What can hang from each mark:
J_677: J_935
J_221: J_853
J_11: J_853
J_229: J_683
J_935: J_11 J_677 J_926
J_230: J_729
J_926: J_683
J_729: J_230 J_418
J_853: J_221
J_683: J_229
J_418: J_677 J_729

Each row was made from one small tree. The marks that hang from a mark follow it in brackets, in the order of their numbers. Every link used is in the known rows. Write each row's tree.
Known rows:
J_729{J_418}: [ -0.4  24.7  10.7  -1.9 -14.8  14.7  14.5 -15.7 -23.0  19.8   9.5   1.5
  12.2  -6.5 -31.5   3.6 -27.5  20.6  14.5]
J_729{J_230 J_418{J_677{J_935}}}: [  7.9   4.4   8.1  -6.6 -41.3  15.9  20.5 -14.6 -39.9  62.3  20.7  11.6
  47.9   1.1 -76.4  -9.2 -44.7  31.5  20.0]
J_418{J_677{J_935{J_11}} J_729{J_230}}: [ 47.0 -51.2 -17.2  -3.9  -3.2   4.1   1.1  -8.2 -27.6  15.9   2.5  -0.1
  26.1  -0.3 -76.4 -38.5 -21.9  22.2   4.7]
J_683{J_229}: [  6.0   4.2   6.3  -0.3 -27.5  11.7 -17.4  -7.0 -11.2   0.2 -15.7  10.2
  -0.3  11.5 -20.8  -9.0  -7.4 -31.9   5.3]
J_935{J_926}: [-18.3   1.8 -32.0 -12.9  14.9  -1.4  -6.4  -3.4  -6.4 -14.1  23.1   0.6
 -29.1   0.5   0.6  -3.9 -23.6   6.7 -16.5]
J_221{J_853}: [-21.5   6.1 -19.9  -1.7  -7.9 -32.9   1.2  -7.6   9.5   3.1 -42.1 -10.7
  24.7 -20.7  13.4   6.2 -17.3  -7.7   9.9]
J_935{J_11 J_926{J_683{J_229}}}: [ -9.5 -14.5 -64.7  -4.7  37.4  -3.6   1.5   7.4 -21.9 -41.0  19.6 -12.4
 -32.8  11.9 -12.4  -6.8 -14.2   1.5 -13.4]
J_230{J_729{J_418{J_677{J_935}}}}: [ 27.8  -3.5 -15.2 -19.8 -14.1  18.6  -0.4 -30.3 -34.3  18.9  -4.4  -7.5
  18.4 -13.2 -73.1 -16.6   2.3  17.6  10.0]
J_677{J_935{J_926}}: [-21.9  -6.3 -34.6 -34.7 -19.5  -1.3 -14.0 -23.0   1.1  -3.0  24.8  14.0
   5.6   1.1 -30.0  -6.2  -3.1  -6.3 -11.1]
J_926{J_683}: [  6.6 -20.1   4.9  -6.2  36.5  -6.1   7.9  14.5  13.1 -10.2  -6.5 -27.5
   0.3   9.6  17.0  -6.1   6.4  -0.9   5.4]
J_729{J_230 J_418}: [ -0.6  29.5   4.8   6.5 -40.2  17.1  24.1  -2.3 -38.6  55.7  16.5  -2.2
  36.3   5.3 -51.2   9.5 -44.1  26.3  34.4]
J_729{J_230 J_418{J_677{J_935{J_11{J_853} J_926}}}}: [ -4.7   3.8 -20.7   1.7 -27.3  10.1  20.5 -18.0 -48.0  52.4  26.8  18.5
  43.5   3.3 -70.5 -11.4 -53.5  39.9  13.7]
J_677{J_935{J_926{J_683}}}: [-18.7 -17.1 -31.7 -36.9  -1.6  -2.9  -9.6 -15.8   7.5  -7.7  21.2  -0.7
   5.3   5.7 -22.4  -8.8   0.8  -6.4  -8.6]
J_229{J_683}: [  5.5   3.8 -10.0  -1.5  17.2  -4.6 -10.7  16.1  11.9  14.6 -40.3 -14.8
  -3.5  -4.0  -5.7  -3.6 -26.9 -17.7  -5.2]
J_418{J_677{J_935{J_11 J_926}} J_729{J_230}}: [ 38.4 -50.6 -32.5 -10.3   4.0   3.0  -2.3  -9.9 -30.7   9.3  13.8  -0.2
  12.1   0.4 -75.9 -40.7 -32.6  25.2  -2.3]
J_935{J_11{J_853{J_221}} J_677 J_926}: [-30.4   0.3 -85.1   5.2  35.6 -16.0  -1.0 -12.8 -27.4 -30.2  59.4  49.9
 -40.6  -8.1   2.4 -27.5 -50.6  15.4 -37.6]
J_935{J_677 J_926}: [-14.7   1.2 -40.7 -26.9  14.1  -7.6  -9.4  -1.3 -18.6  -8.7  57.5  21.8
 -47.5  -6.2  -8.6 -27.2 -47.0   0.4 -21.0]
J_11{J_853}: [-16.8   0.3 -13.1  22.7  18.0 -10.8  -4.4  -7.2   0.3   4.3 -12.9  21.0
  19.3   7.6  32.7  -8.2 -11.0   6.8  -4.2]
J_677{J_935{J_11{J_853{J_221}} J_926{J_683{J_229}}}}: [-29.5 -15.8 -61.5 -14.4   3.7  -5.2  -9.6 -25.2  -2.1 -22.5  17.2  22.0
  10.4   7.0 -22.1 -12.3  -4.5  -7.1 -16.8]
J_729{J_230 J_418{J_677{J_935{J_926}}}}: [  0.6   5.6  -2.7 -10.8 -36.7  14.9  17.9 -16.5 -41.5  57.7  28.4  11.0
  37.8   1.1 -75.7 -10.8 -52.4  33.3  15.4]
J_418{J_677{J_935} J_729}: [ 47.7 -52.7   6.9 -15.8   9.5   4.2 -11.3 -19.6  -6.5  -0.2  -7.6   1.3
  11.3  -8.0 -55.6 -44.7 -13.6  13.8  -7.1]
J_935{J_11{J_853} J_677 J_926}: [-27.3  -3.0 -89.3   2.1  36.8 -18.3  -0.9  -3.5 -38.4 -24.6  58.2  39.1
 -36.9   0.3   0.6 -27.1 -47.2  14.8 -27.2]
J_729{J_230}: [ -0.1   4.7  -6.6   8.6 -24.9   1.3   9.9  13.1 -16.2  37.0   6.2  -3.7
  23.6  11.7 -19.7   5.6 -17.6   5.3  19.1]

Which tree is each row?
[-19.6 -15.0 -82.1  -2.0  49.0 -17.4  -3.9   3.4 -34.5 -31.8  45.0  24.2
 -37.8  11.5   1.8 -35.6 -47.1  -1.1 -21.2]  J_935{J_11{J_853} J_677 J_926{J_683{J_229}}}
[  8.0   3.7  -4.7  -2.3 -38.8  14.4  23.4 -14.6 -46.2  56.8  23.8  11.9
  46.8   0.2 -81.9  -6.9 -41.7  35.2  19.3]  J_729{J_230 J_418{J_677{J_935{J_11}}}}
[ -9.6 -13.3 -37.5 -30.5  38.9 -12.0  -2.9   9.2  -9.5 -14.8  52.4   3.2
 -47.4   1.0   2.4 -30.7 -43.7  -0.5 -17.4]  J_935{J_677 J_926{J_683}}
[ 12.2   8.3  13.5   5.1 -27.5  16.1  24.9  -5.0 -41.7  59.1  15.8   4.9
  35.2   0.1 -60.7  -7.8 -51.3  36.9  20.2]  J_729{J_230 J_418{J_677}}
[ 55.0 -44.0  10.3   7.9  13.4   5.1   1.4   5.0 -21.9  20.2  -8.7  -9.7
   9.6  -0.7 -47.3 -39.4 -35.1  25.1   6.0]  J_418{J_677 J_729{J_230}}
[ 41.0 -57.6 -31.0 -11.6  16.6   1.1   0.9  -5.5 -26.4   5.2  11.6 -10.1
  11.8   3.6 -70.1 -42.2 -30.9  25.2  -1.2]  J_418{J_677{J_935{J_11 J_926{J_683}}} J_729{J_230}}
[ 47.7 -49.9   2.1  -9.4  -7.7   5.2  -4.6  -9.8 -17.1  25.5  -2.8  -1.3
  27.7   0.6 -69.3 -41.4 -25.9  17.3   6.5]  J_418{J_677{J_935} J_729{J_230}}
[-26.3 -14.1 -81.7   1.9  60.6 -21.2   4.6  -1.2 -18.4 -36.6  53.9  30.2
 -41.0  -2.2  14.3 -31.7 -46.3  15.4 -34.6]  J_935{J_11{J_853{J_221}} J_677 J_926{J_683}}
[  0.4   5.0 -16.3  -6.9 -32.7  13.8  21.7 -15.6 -48.7  50.8  31.5  11.9
  36.8   0.6 -80.0  -8.8 -49.8  37.6  14.4]  J_729{J_230 J_418{J_677{J_935{J_11 J_926}}}}
[-23.6 -11.4 -79.0   1.8  48.1 -14.9  -3.3  -5.1 -23.6 -36.3  45.7  35.7
 -40.9   2.6   4.5 -35.8 -49.4  -0.3 -31.7]  J_935{J_11{J_853{J_221}} J_677 J_926{J_683{J_229}}}
[ 16.6  -4.1 -43.5 -12.1   1.0  13.7   0.2 -32.5 -43.0   8.8   2.7   0.6
  13.9 -10.6 -67.7 -18.3  -6.4  26.3   1.5]  J_230{J_729{J_418{J_677{J_935{J_11{J_853} J_926}}}}}
[-15.0  -2.4 -79.7 -13.8  23.9 -10.9   1.9   1.8 -38.5 -27.8  68.1  23.8
 -50.9  -6.5 -23.4 -20.4 -39.1  10.3 -23.7]  J_935{J_11 J_677 J_926}
[  1.8  -1.2  -2.1  -2.1  -7.6   8.9  12.8 -30.2 -30.5  20.8  12.8  22.9
  30.4  -8.7 -50.4 -15.2 -27.5  32.3  -1.8]  J_729{J_418{J_677{J_935{J_11{J_853}}}}}
[ 22.3  -3.2 -26.2 -23.3  -8.4  18.9  -2.0 -30.7 -36.1  13.7   4.6  -6.9
   8.1 -13.4 -72.8 -18.4  -7.1  20.2   4.0]  J_230{J_729{J_418{J_677{J_935{J_926}}}}}
[ 47.9 -54.7 -11.5  -9.1  13.6   2.4  -6.3 -17.3 -16.0  -9.6  -2.2   2.9
   9.1  -8.9 -62.6 -42.4  -8.7  18.5  -8.6]  J_418{J_677{J_935{J_11}} J_729}
[ -7.9 -10.2 -34.8 -30.6  25.7  -5.5 -11.2   6.3 -15.0 -15.3  44.4   7.5
 -47.7   5.5  -6.9 -35.5 -46.9 -15.9 -14.8]  J_935{J_677 J_926{J_683{J_229}}}
[  4.6 -41.5  -8.7 -28.2  16.9  -4.3  -5.3 -15.4   0.0  -2.0  15.2   9.7
   3.7  -4.1 -29.5 -30.3  -9.3   9.9 -25.5]  J_418{J_677{J_935{J_926{J_683}}}}
[ 25.9  -8.6 -22.0 -25.5  -5.9  20.3  -5.0 -28.2 -35.5  10.2  -4.3 -13.5
   7.8  -6.6 -74.4 -22.9  -6.0   8.6   7.6]  J_230{J_729{J_418{J_677{J_935{J_926{J_683{J_229}}}}}}}
[  2.9 -34.2  -9.8 -25.7   4.9  -3.3  -8.5 -20.4  -4.1   1.8  17.5  19.7
   2.3  -6.8 -35.5 -27.9 -11.9  10.5 -27.5]  J_418{J_677{J_935{J_926}}}
[-22.9  -9.6 -61.8 -24.9 -12.9  -2.9  -5.6 -21.0 -12.7 -17.0  32.4  14.4
   2.7   0.6 -40.9  -1.4   2.6   1.1 -12.2]  J_677{J_935{J_11 J_926}}
[-22.5 -17.3 -85.6  -2.5  62.2 -21.8   4.5   7.2 -29.1 -31.7  53.1  19.2
 -37.0   6.1  11.8 -30.8 -41.9  15.2 -23.8]  J_935{J_11{J_853} J_677 J_926{J_683}}
[ 32.2  -1.1 -10.6 -10.9  -3.4  18.9   3.1 -23.3 -36.5  16.0  -6.2 -12.5
   9.1 -13.7 -63.0 -15.4  -2.9  22.5   9.5]  J_230{J_729{J_418{J_677}}}
[-19.0 -11.0 -45.0  -4.5 -15.2  -6.7  -3.2 -22.2  -8.0  -4.1  10.5  24.5
  33.0   5.0 -23.9  -2.6  13.1   0.0  -2.1]  J_677{J_935{J_11{J_853}}}
[ 35.3 -60.4 -29.9  -9.1  40.1  -4.3  -7.8 -16.2 -15.1 -18.1   2.6   0.0
   2.7  -1.5 -45.7 -48.5 -22.9  24.0 -17.1]  J_418{J_677{J_935{J_11{J_853} J_926{J_683}}} J_729}
[-16.3  -1.4 -44.6  32.3  22.8  -8.5   8.0 -10.1  -8.0 -21.2   1.6  28.1
   6.7  -2.9  11.6  -0.5  -4.0  15.2 -16.6]  J_935{J_11{J_853{J_221}}}
